Each row comes from the steps of one path. Every step used is in the known rows, and no mark comes twice. Write the path behind each row, first mark first.
Known rows:
b, e, p: [-0.17 -0.20  0.20 -0.01 -0.12  0.01  0.03 -0.25  0.03  0.11 -0.16  0.18
  0.10 -0.21  0.27  0.20  0.23 -0.12 -0.02  0.08  0.00 -0.06 -0.04 -0.01
  0.02  0.09 -0.05]
w, t: [ 0.10  0.08  0.04  0.24 -0.12  0.04  0.20 -0.29  0.03  0.08  0.00 -0.05
 -0.10 -0.21  0.06  0.11  0.10  0.03 -0.05  0.28 -0.17 -0.08 -0.01  0.12
 -0.04  0.04  0.04]
z, g: [-0.12 -0.14 -0.04 -0.07  0.09  0.06 -0.05 -0.06  0.21  0.07  0.19  0.04
 -0.09 -0.01 -0.04  0.02  0.05 -0.11 -0.06 -0.08 -0.04 -0.14  0.11 -0.04
  0.05 -0.09  0.13]
w, j, z: [ 0.12  0.20 -0.13  0.38  0.01 -0.02  0.02  0.14 -0.01 -0.32 -0.05  0.07
  0.07 -0.08  0.12  0.07  0.08  0.02 -0.14  0.07  0.11  0.05 -0.16 -0.06
 -0.03 -0.09  0.17]
z, j, e, y: [-0.11  0.14  0.10  0.50  0.17 -0.09 -0.21 -0.16  0.28 -0.60 -0.23 -0.08
 -0.05  0.06  0.05  0.20  0.23 -0.07  0.05 -0.26 -0.16 -0.22 -0.08  0.10
  0.15  0.05  0.23]
e, j, w: [ 0.04  0.15  0.26  0.14 -0.08 -0.13  0.11 -0.09  0.14 -0.26  0.02  0.09
  0.07 -0.05  0.15  0.19  0.02 -0.07 -0.04  0.22  0.06  0.25 -0.13  0.03
 -0.02  0.18  0.17]
f, e, g: [-0.03 -0.05  0.19 -0.19  0.11 -0.03  0.06 -0.12  0.13  0.17  0.02  0.10
  0.00 -0.13  0.13 -0.11  0.09  0.22 -0.11 -0.11  0.03  0.05 -0.02  0.18
 -0.09 -0.25  0.05]
e, f: [-0.07  0.01  0.17 -0.05  0.07  0.18  0.31 -0.09  0.17 -0.10  0.00  0.11
 -0.06 -0.16 -0.09  0.01 -0.04  0.16 -0.11  0.11  0.03 -0.11  0.00  0.08
  0.04 -0.05  0.05]
y, e: [-0.15  0.06  0.04 -0.30  0.07  0.02  0.05  0.22  0.06 -0.14 -0.13  0.01
  0.08  0.01 -0.04  0.15  0.02 -0.07 -0.01  0.03 -0.01  0.00  0.09  0.20
  0.06 -0.06  0.00]
y, e, p: [-0.17 -0.05 -0.02 -0.38  0.05  0.06  0.27 -0.14  0.11 -0.16 -0.21  0.15
  0.10 -0.10  0.08  0.29  0.18 -0.19  0.03  0.21  0.07  0.04  0.00  0.27
  0.10 -0.01  0.04]
j, w, f, e, p: [-0.03 -0.11  0.31 -0.15 -0.37 -0.05  0.24 -0.59  0.08 -0.15 -0.03  0.27
 -0.01 -0.20 -0.15  0.26  0.10 -0.10 -0.19  0.34  0.04  0.22  0.07  0.11
 -0.13  0.04  0.13]
f, e, j, w, p: [ 0.10  0.03  0.28  0.14 -0.29 -0.33  0.07 -0.29  0.05 -0.12 -0.08  0.20
  0.10 -0.10  0.09  0.31  0.29 -0.16 -0.13  0.37 -0.09  0.49 -0.16 -0.02
 -0.03  0.19  0.22]
w, j: [ 0.08  0.10 -0.11  0.18 -0.01 -0.02 -0.02  0.02 -0.01 -0.05  0.03  0.06
  0.00 -0.04  0.07  0.05  0.19 -0.09 -0.07  0.04  0.05  0.12 -0.12 -0.11
 -0.09  0.05  0.03]
j, z: [ 0.03  0.10 -0.01  0.20  0.01  0.00  0.06  0.09 -0.02 -0.28 -0.10  0.00
  0.06 -0.04  0.02  0.03 -0.10  0.12 -0.09  0.05  0.05 -0.07 -0.07  0.05
  0.04 -0.15  0.15]
b, e, y, w, j, z: [ 0.11  0.20  0.34  0.67  0.08 -0.01 -0.06  0.19  0.13 -0.48 -0.34  0.16
  0.30 -0.11  0.15  0.31  0.21  0.04 -0.25 -0.14  0.10  0.07 -0.11  0.00
 -0.11  0.04  0.24]
j, w, b: [ 0.09  0.11  0.22  0.19 -0.19 -0.06  0.19 -0.31  0.17 -0.32  0.16 -0.02
 -0.08 -0.20 -0.23  0.19  0.06 -0.09 -0.08  0.26 -0.10 -0.01  0.11 -0.12
 -0.17  0.21  0.16]
j, e, p: [-0.12 -0.09  0.07  0.10 -0.13  0.02  0.16 -0.35  0.03 -0.40 -0.11  0.25
  0.01 -0.13  0.13  0.22  0.08 -0.23  0.07  0.24 -0.11 -0.11 -0.09  0.02
  0.20 -0.02  0.10]
y, e, j, z, g: [-0.22  0.06  0.04 -0.13  0.26 -0.01  0.08  0.16  0.34 -0.38 -0.15  0.17
  0.09 -0.07  0.25  0.27  0.10 -0.14 -0.12  0.07  0.17 -0.02  0.00  0.31
  0.17 -0.14  0.35]
j, w, f, e: [ 0.01 -0.03  0.36 -0.08 -0.34 -0.10  0.01 -0.21  0.02 -0.15  0.06  0.12
 -0.02 -0.10 -0.27  0.12 -0.07  0.05 -0.24  0.14 -0.05  0.21  0.19  0.03
 -0.18 -0.01  0.09]
w, b, e, j, z: [-0.03  0.08  0.32  0.35  0.06 -0.11  0.02 -0.17  0.19 -0.26 -0.32  0.15
  0.09 -0.36  0.45  0.24  0.27 -0.04 -0.10  0.12  0.09 -0.09 -0.01  0.00
 -0.14  0.24  0.19]
z, j, w, f, e: [-0.15 -0.04  0.21 -0.02 -0.25 -0.20 -0.19 -0.26  0.24 -0.19  0.03 -0.08
 -0.03 -0.05 -0.29  0.21  0.07  0.01 -0.26 -0.05  0.14  0.11  0.17  0.20
 -0.19  0.10  0.19]
f, e: [ 0.01 -0.08  0.13 -0.18 -0.15 -0.15 -0.05  0.02 -0.06  0.19 -0.04  0.08
  0.09  0.00  0.00 -0.05  0.06  0.06 -0.08 -0.09  0.02  0.08  0.04  0.07
 -0.04 -0.05  0.06]
j, e: [-0.05  0.00  0.14  0.16 -0.09 -0.01 -0.03  0.01 -0.01 -0.39 -0.01  0.11
  0.02 -0.03  0.00  0.08 -0.06 -0.09  0.03  0.06 -0.18 -0.13 -0.01 -0.03
  0.15 -0.04  0.07]
b, e: [-0.13 -0.09  0.26  0.06 -0.12 -0.02 -0.19  0.11  0.00  0.12 -0.07  0.03
  0.12 -0.09  0.16  0.05  0.09 -0.01 -0.05 -0.11 -0.09 -0.11  0.05 -0.05
 -0.02  0.06 -0.09]
z, j, e: [-0.22 -0.01 -0.02  0.24 -0.01 -0.11 -0.24  0.00  0.20 -0.43 -0.05 -0.10
  0.00  0.03 -0.02  0.16  0.10 -0.14  0.02 -0.14 -0.01 -0.22  0.02  0.12
  0.14  0.05  0.16]
y, w, j, e: [ 0.04  0.05  0.14  0.30 -0.10 -0.04 -0.02  0.14  0.04 -0.53 -0.05  0.18
  0.18 -0.03 -0.12  0.30  0.05 -0.23 -0.12  0.11  0.10  0.10 -0.05  0.01
  0.00  0.09  0.17]
b, e, y, w, j: [ 0.09  0.10  0.36  0.45  0.06 -0.01 -0.14  0.08  0.15 -0.18 -0.26  0.14
  0.23 -0.07  0.12  0.31  0.30 -0.05 -0.17 -0.19  0.07  0.12 -0.04 -0.05
 -0.17  0.18  0.10]

Which path is each row?
[-0.29  0.01  0.16  0.21  0.08  0.06  0.09 -0.11  0.36 -0.54 -0.04  0.02
 -0.06 -0.12 -0.10  0.17  0.06  0.05 -0.11 -0.02  0.04 -0.33  0.01  0.20
  0.18  0.02  0.19]
z, j, e, f
[-0.04  0.10  0.18  0.29 -0.03  0.14  0.22 -0.05  0.15 -0.52  0.03  0.28
 -0.04 -0.22  0.01  0.17  0.09  0.01 -0.14  0.18 -0.09 -0.13 -0.11 -0.08
  0.09 -0.04  0.13]
w, j, e, f
[ 0.12  0.07  0.18  0.38  0.10 -0.09 -0.01  0.02  0.28 -0.35 -0.13  0.23
  0.16 -0.02 -0.07  0.21  0.25 -0.02 -0.33 -0.20  0.14  0.12 -0.02  0.11
 -0.09 -0.19  0.51]
f, e, y, w, j, z, g
[-0.11  0.04  0.18  0.15  0.13  0.11  0.09 -0.12  0.16 -0.39  0.02  0.14
 -0.06 -0.17  0.16  0.02 -0.04  0.08  0.01  0.04 -0.14 -0.16 -0.04  0.07
  0.10 -0.25  0.07]
j, e, g
[-0.10  0.22  0.32 -0.16  0.01 -0.11  0.15  0.14  0.20 -0.41 -0.11  0.08
  0.15 -0.04  0.10  0.34  0.04 -0.15 -0.07  0.24  0.07  0.27 -0.03  0.24
  0.06  0.12  0.19]
y, e, j, w
[ 0.04  0.16  0.22  0.44  0.07  0.02  0.00 -0.11  0.05 -0.57 -0.22  0.11
 -0.02  0.02  0.10  0.10  0.07 -0.04  0.07 -0.09 -0.35 -0.15 -0.08 -0.05
  0.17 -0.06  0.14]
j, e, y
[-0.02 -0.20  0.27 -0.24 -0.16 -0.04 -0.01 -0.12  0.02  0.00 -0.16  0.18
  0.11 -0.05 -0.30  0.18 -0.06 -0.01 -0.25  0.01  0.28  0.22  0.25  0.26
 -0.24  0.06  0.09]
y, w, f, e
[-0.26 -0.10 -0.07  0.17 -0.02 -0.07 -0.01 -0.42  0.25 -0.46 -0.14  0.06
  0.01 -0.08  0.10  0.29  0.26 -0.24  0.06  0.07  0.09 -0.19 -0.09  0.18
  0.20  0.10  0.19]
z, j, e, p
[-0.09  0.03  0.54  0.16 -0.18 -0.05 -0.09 -0.18  0.18 -0.23 -0.11  0.19
  0.04 -0.24  0.20  0.32  0.06 -0.07 -0.18  0.20  0.02  0.19  0.07 -0.02
 -0.15  0.28  0.04]
b, e, j, w, f
[-0.10 -0.11  0.15 -0.04  0.06 -0.06 -0.01 -0.24  0.26 -0.14 -0.14  0.31
 -0.05 -0.19  0.19  0.14  0.09 -0.01 -0.26  0.04  0.20  0.08  0.09  0.21
 -0.07 -0.13  0.34]
w, f, e, j, z, g
[ 0.22  0.28  0.09  0.60  0.15  0.00  0.09  0.07  0.13 -0.59 -0.30  0.10
  0.18 -0.01  0.00  0.24  0.13  0.07 -0.19 -0.03  0.18  0.17 -0.17  0.07
 -0.09 -0.03  0.32]
e, y, w, j, z
[-0.14 -0.04  0.31  0.07  0.04 -0.10 -0.17  0.07  0.08  0.10 -0.22  0.13
  0.14 -0.14  0.47  0.14  0.19 -0.08 -0.01 -0.03  0.07  0.08 -0.07  0.02
 -0.03  0.21 -0.02]
b, e, j
[-0.01  0.01  0.47  0.29  0.06  0.03 -0.10  0.06  0.14 -0.14 -0.29  0.08
  0.22 -0.03  0.03  0.25  0.13  0.02 -0.11 -0.23 -0.01  0.03  0.06  0.05
 -0.07  0.13  0.07]
b, e, y, w
[ 0.03 -0.05  0.35  0.44 -0.04 -0.04 -0.08 -0.14  0.13 -0.19 -0.34  0.14
  0.20 -0.06  0.00  0.35  0.33 -0.10 -0.13  0.02 -0.17  0.13 -0.01 -0.07
 -0.04  0.20  0.07]
b, e, y, w, p
[-0.04  0.07  0.31  0.25 -0.05  0.13  0.31  0.05  0.22 -0.62 -0.02  0.31
  0.11 -0.18 -0.22  0.31  0.01 -0.04 -0.23  0.21  0.15  0.00 -0.03  0.09
  0.04  0.04  0.20]
y, w, j, e, f
[-0.15  0.04  0.20  0.46  0.13  0.02 -0.17 -0.29  0.35 -0.80 -0.34  0.04
 -0.01  0.00 -0.25  0.40  0.11 -0.10 -0.11 -0.13  0.10 -0.07  0.15  0.27
 -0.03  0.16  0.26]
z, j, e, y, w, f
[-0.07 -0.10  0.21 -0.19  0.10  0.07  0.06 -0.32  0.18  0.10 -0.05  0.18
 -0.13 -0.24  0.04 -0.05  0.05  0.22 -0.18  0.01  0.08  0.08  0.13  0.19
 -0.21 -0.23  0.00]
w, f, e, g
[ 0.12  0.02  0.34  0.06  0.02 -0.12  0.04 -0.04  0.07 -0.09 -0.28  0.11
  0.19  0.06 -0.13  0.15  0.10  0.08 -0.13 -0.20  0.07  0.19  0.03  0.21
 -0.10  0.01  0.21]
f, e, y, w
[ 0.09  0.17  0.58  0.52 -0.12 -0.07  0.05 -0.34  0.24 -0.39 -0.10  0.03
 -0.02 -0.26  0.01  0.28  0.25 -0.02 -0.12  0.01 -0.35 -0.11  0.09 -0.21
 -0.18  0.27  0.16]
j, w, b, e, y
[ 0.11  0.06  0.23  0.08  0.03 -0.14 -0.01 -0.16  0.01  0.01 -0.23  0.08
  0.03  0.03  0.08 -0.02  0.21  0.11 -0.04 -0.22 -0.16  0.09 -0.04  0.06
 -0.04 -0.07  0.14]
f, e, y
[ 0.03  0.16  0.03  0.25  0.14 -0.09  0.07  0.03  0.08 -0.30 -0.23  0.11
  0.10 -0.09  0.34  0.10  0.02  0.06 -0.04  0.11  0.19  0.11 -0.18  0.14
  0.03  0.02  0.22]
e, j, z
[-0.13  0.01  0.31  0.13 -0.03  0.16  0.27 -0.07  0.15 -0.48  0.00  0.20
 -0.05 -0.17 -0.09  0.10 -0.08  0.07 -0.07  0.14 -0.14 -0.25  0.01  0.04
  0.19 -0.07  0.10]
j, e, f
[-0.03  0.01  0.49  0.25 -0.31 -0.09  0.00 -0.17  0.18 -0.20  0.10  0.00
  0.01 -0.28 -0.07  0.27  0.13 -0.09 -0.15  0.12 -0.19 -0.10  0.17 -0.19
 -0.18  0.27  0.07]
j, w, b, e
[ 0.19  0.01  0.37  0.13  0.03 -0.14  0.12 -0.37  0.18 -0.18 -0.29  0.12
  0.06 -0.12 -0.19  0.23  0.26  0.00 -0.13 -0.10  0.05  0.10  0.12  0.14
 -0.26  0.19  0.27]
f, e, y, w, b
[-0.21 -0.08  0.43  0.01 -0.01  0.16  0.14  0.04  0.19  0.02 -0.06  0.14
  0.03 -0.25  0.07  0.07  0.04  0.18 -0.16 -0.02 -0.02 -0.20  0.07  0.00
  0.02  0.02 -0.05]
b, e, f
[-0.06 -0.28  0.20 -0.29 -0.19  0.02  0.18 -0.50  0.10 -0.02 -0.25  0.33
  0.11 -0.16 -0.18  0.30  0.10 -0.12 -0.20  0.20  0.34  0.25  0.14  0.29
 -0.17  0.07  0.10]
y, w, f, e, p
